What can hang from each mark:
R: D
C: E V
D: R U V X
E: U
U: D E
V: C
X: D V

In the rows, zero is written as 100.
Known rows, with every way that one mark hangs from another:
{E {U {D R V}}}: [133, 120, 96, 102, 72, 76, 93, 129, 91, 70, 98, 119, 98, 102, 82, 101, 87, 89, 59, 132]
{X {D R} V}: [150, 126, 97, 107, 92, 52, 108, 133, 74, 79, 121, 100, 64, 107, 82, 98, 100, 108, 74, 117]
{V {C {E U}}}: [102, 113, 95, 101, 95, 73, 70, 127, 98, 82, 73, 133, 110, 112, 108, 100, 95, 88, 69, 90]
{V {C {E {U {D R}}}}}: [115, 122, 94, 88, 87, 73, 56, 138, 79, 82, 74, 123, 107, 101, 100, 100, 87, 68, 55, 103]
{V {C {E {U D}}}}: [97, 117, 94, 94, 94, 77, 65, 128, 87, 83, 65, 130, 108, 106, 106, 99, 87, 77, 63, 101]
{C {E {U {D R}}} V}: [105, 126, 88, 66, 78, 83, 45, 152, 81, 87, 81, 121, 107, 104, 102, 105, 70, 72, 67, 100]
{C {E {U {D X}}} V}: [108, 121, 90, 81, 84, 94, 66, 130, 97, 90, 64, 120, 99, 116, 102, 107, 68, 74, 76, 99]
{R {D U {X V}}}: [132, 118, 92, 138, 105, 81, 114, 108, 98, 72, 108, 103, 86, 128, 96, 104, 109, 97, 77, 114]
{E {U {D {V C}}}}: [130, 112, 97, 118, 84, 77, 93, 117, 92, 66, 80, 134, 109, 111, 91, 97, 96, 87, 60, 126]
{X D}: [121, 116, 100, 99, 94, 65, 101, 126, 91, 87, 101, 112, 84, 119, 95, 98, 95, 113, 79, 104]
{U {D V X} E}: [144, 117, 105, 124, 93, 83, 111, 102, 104, 83, 84, 102, 100, 102, 97, 96, 93, 76, 78, 132]
{E {U D}}: [96, 115, 92, 96, 83, 84, 98, 128, 93, 78, 83, 121, 88, 112, 94, 102, 80, 97, 76, 116]
{C {E {U D}} V}: [89, 120, 90, 71, 84, 86, 57, 141, 89, 88, 73, 130, 110, 109, 107, 104, 71, 80, 73, 95]
{D R U {V C} X}: [184, 117, 98, 134, 93, 82, 69, 110, 103, 64, 93, 116, 101, 118, 95, 100, 114, 75, 63, 121]
{D R V}: [158, 119, 96, 106, 83, 68, 87, 125, 96, 75, 107, 112, 102, 100, 91, 97, 99, 97, 72, 112]
{D V}: [141, 113, 97, 110, 88, 71, 99, 115, 104, 76, 96, 121, 106, 107, 97, 96, 100, 106, 79, 107]
{R {D {U E} V X}}: [130, 111, 104, 145, 104, 87, 113, 94, 116, 78, 112, 105, 121, 125, 102, 101, 115, 86, 70, 126]
{D U}: [113, 114, 93, 106, 96, 85, 75, 125, 105, 74, 96, 121, 93, 115, 107, 101, 101, 99, 83, 101]
{E U}: [101, 112, 92, 104, 85, 80, 102, 127, 105, 76, 89, 126, 88, 117, 97, 103, 88, 106, 81, 106]

Rows:
[124, 112, 99, 113, 91, 70, 78, 117, 105, 75, 82, 138, 122, 108, 101, 98, 103, 91, 59, 104] -> {D {V {C {E U}}}}
[143, 121, 103, 109, 87, 74, 89, 124, 88, 81, 102, 103, 110, 89, 96, 93, 95, 78, 67, 132] -> {U {D R V} E}
[112, 110, 104, 136, 105, 80, 103, 108, 109, 75, 120, 115, 130, 117, 109, 97, 118, 94, 65, 122] -> {R {D {U E} V}}
[131, 122, 92, 101, 78, 87, 93, 127, 93, 79, 81, 105, 76, 112, 84, 106, 78, 78, 71, 124] -> {E {U {D R X}}}
[158, 123, 96, 126, 103, 60, 81, 130, 74, 66, 117, 111, 73, 118, 91, 97, 116, 92, 62, 123] -> {X {D R U} {V C}}
[104, 114, 104, 115, 106, 75, 95, 120, 101, 83, 113, 110, 91, 120, 106, 98, 108, 96, 77, 120] -> {X {D {U E}}}
[147, 119, 97, 123, 104, 55, 107, 121, 74, 75, 100, 116, 75, 117, 92, 94, 108, 107, 75, 113] -> {X D {V C}}
[147, 116, 93, 147, 112, 79, 103, 107, 90, 67, 98, 111, 94, 133, 100, 102, 117, 87, 71, 111] -> {R {D U {X {V C}}}}
[136, 116, 104, 111, 105, 64, 64, 114, 97, 79, 100, 128, 117, 116, 105, 95, 119, 92, 53, 109] -> {X {D U {V {C E}}}}
[83, 119, 94, 81, 87, 79, 75, 131, 95, 87, 77, 123, 102, 101, 102, 102, 78, 87, 69, 102] -> {C {E {U D}}}
[151, 128, 99, 121, 96, 76, 109, 121, 82, 81, 93, 86, 72, 93, 90, 97, 89, 70, 82, 135] -> {U {D R {X V}} E}
[168, 125, 91, 121, 91, 71, 103, 121, 89, 76, 97, 96, 65, 104, 85, 101, 93, 91, 87, 114] -> {D R {X V}}
[138, 109, 98, 135, 103, 76, 86, 110, 96, 67, 105, 129, 131, 128, 105, 97, 123, 94, 56, 110] -> {R {D U {V C}}}
[149, 114, 98, 126, 85, 85, 102, 105, 100, 69, 71, 126, 97, 119, 86, 101, 95, 78, 61, 131] -> {E {U {D {V C} X}}}
[139, 118, 98, 131, 108, 64, 93, 121, 82, 66, 108, 120, 73, 123, 97, 97, 116, 101, 70, 119] -> {X {D U} {V C}}
[156, 115, 104, 135, 101, 77, 67, 117, 100, 66, 106, 117, 117, 106, 107, 93, 120, 71, 62, 126] -> {D R {U E} {V C}}
[155, 125, 98, 96, 90, 65, 51, 128, 77, 81, 82, 117, 122, 90, 101, 93, 99, 70, 52, 107] -> {U {D R {V {C E}}}}
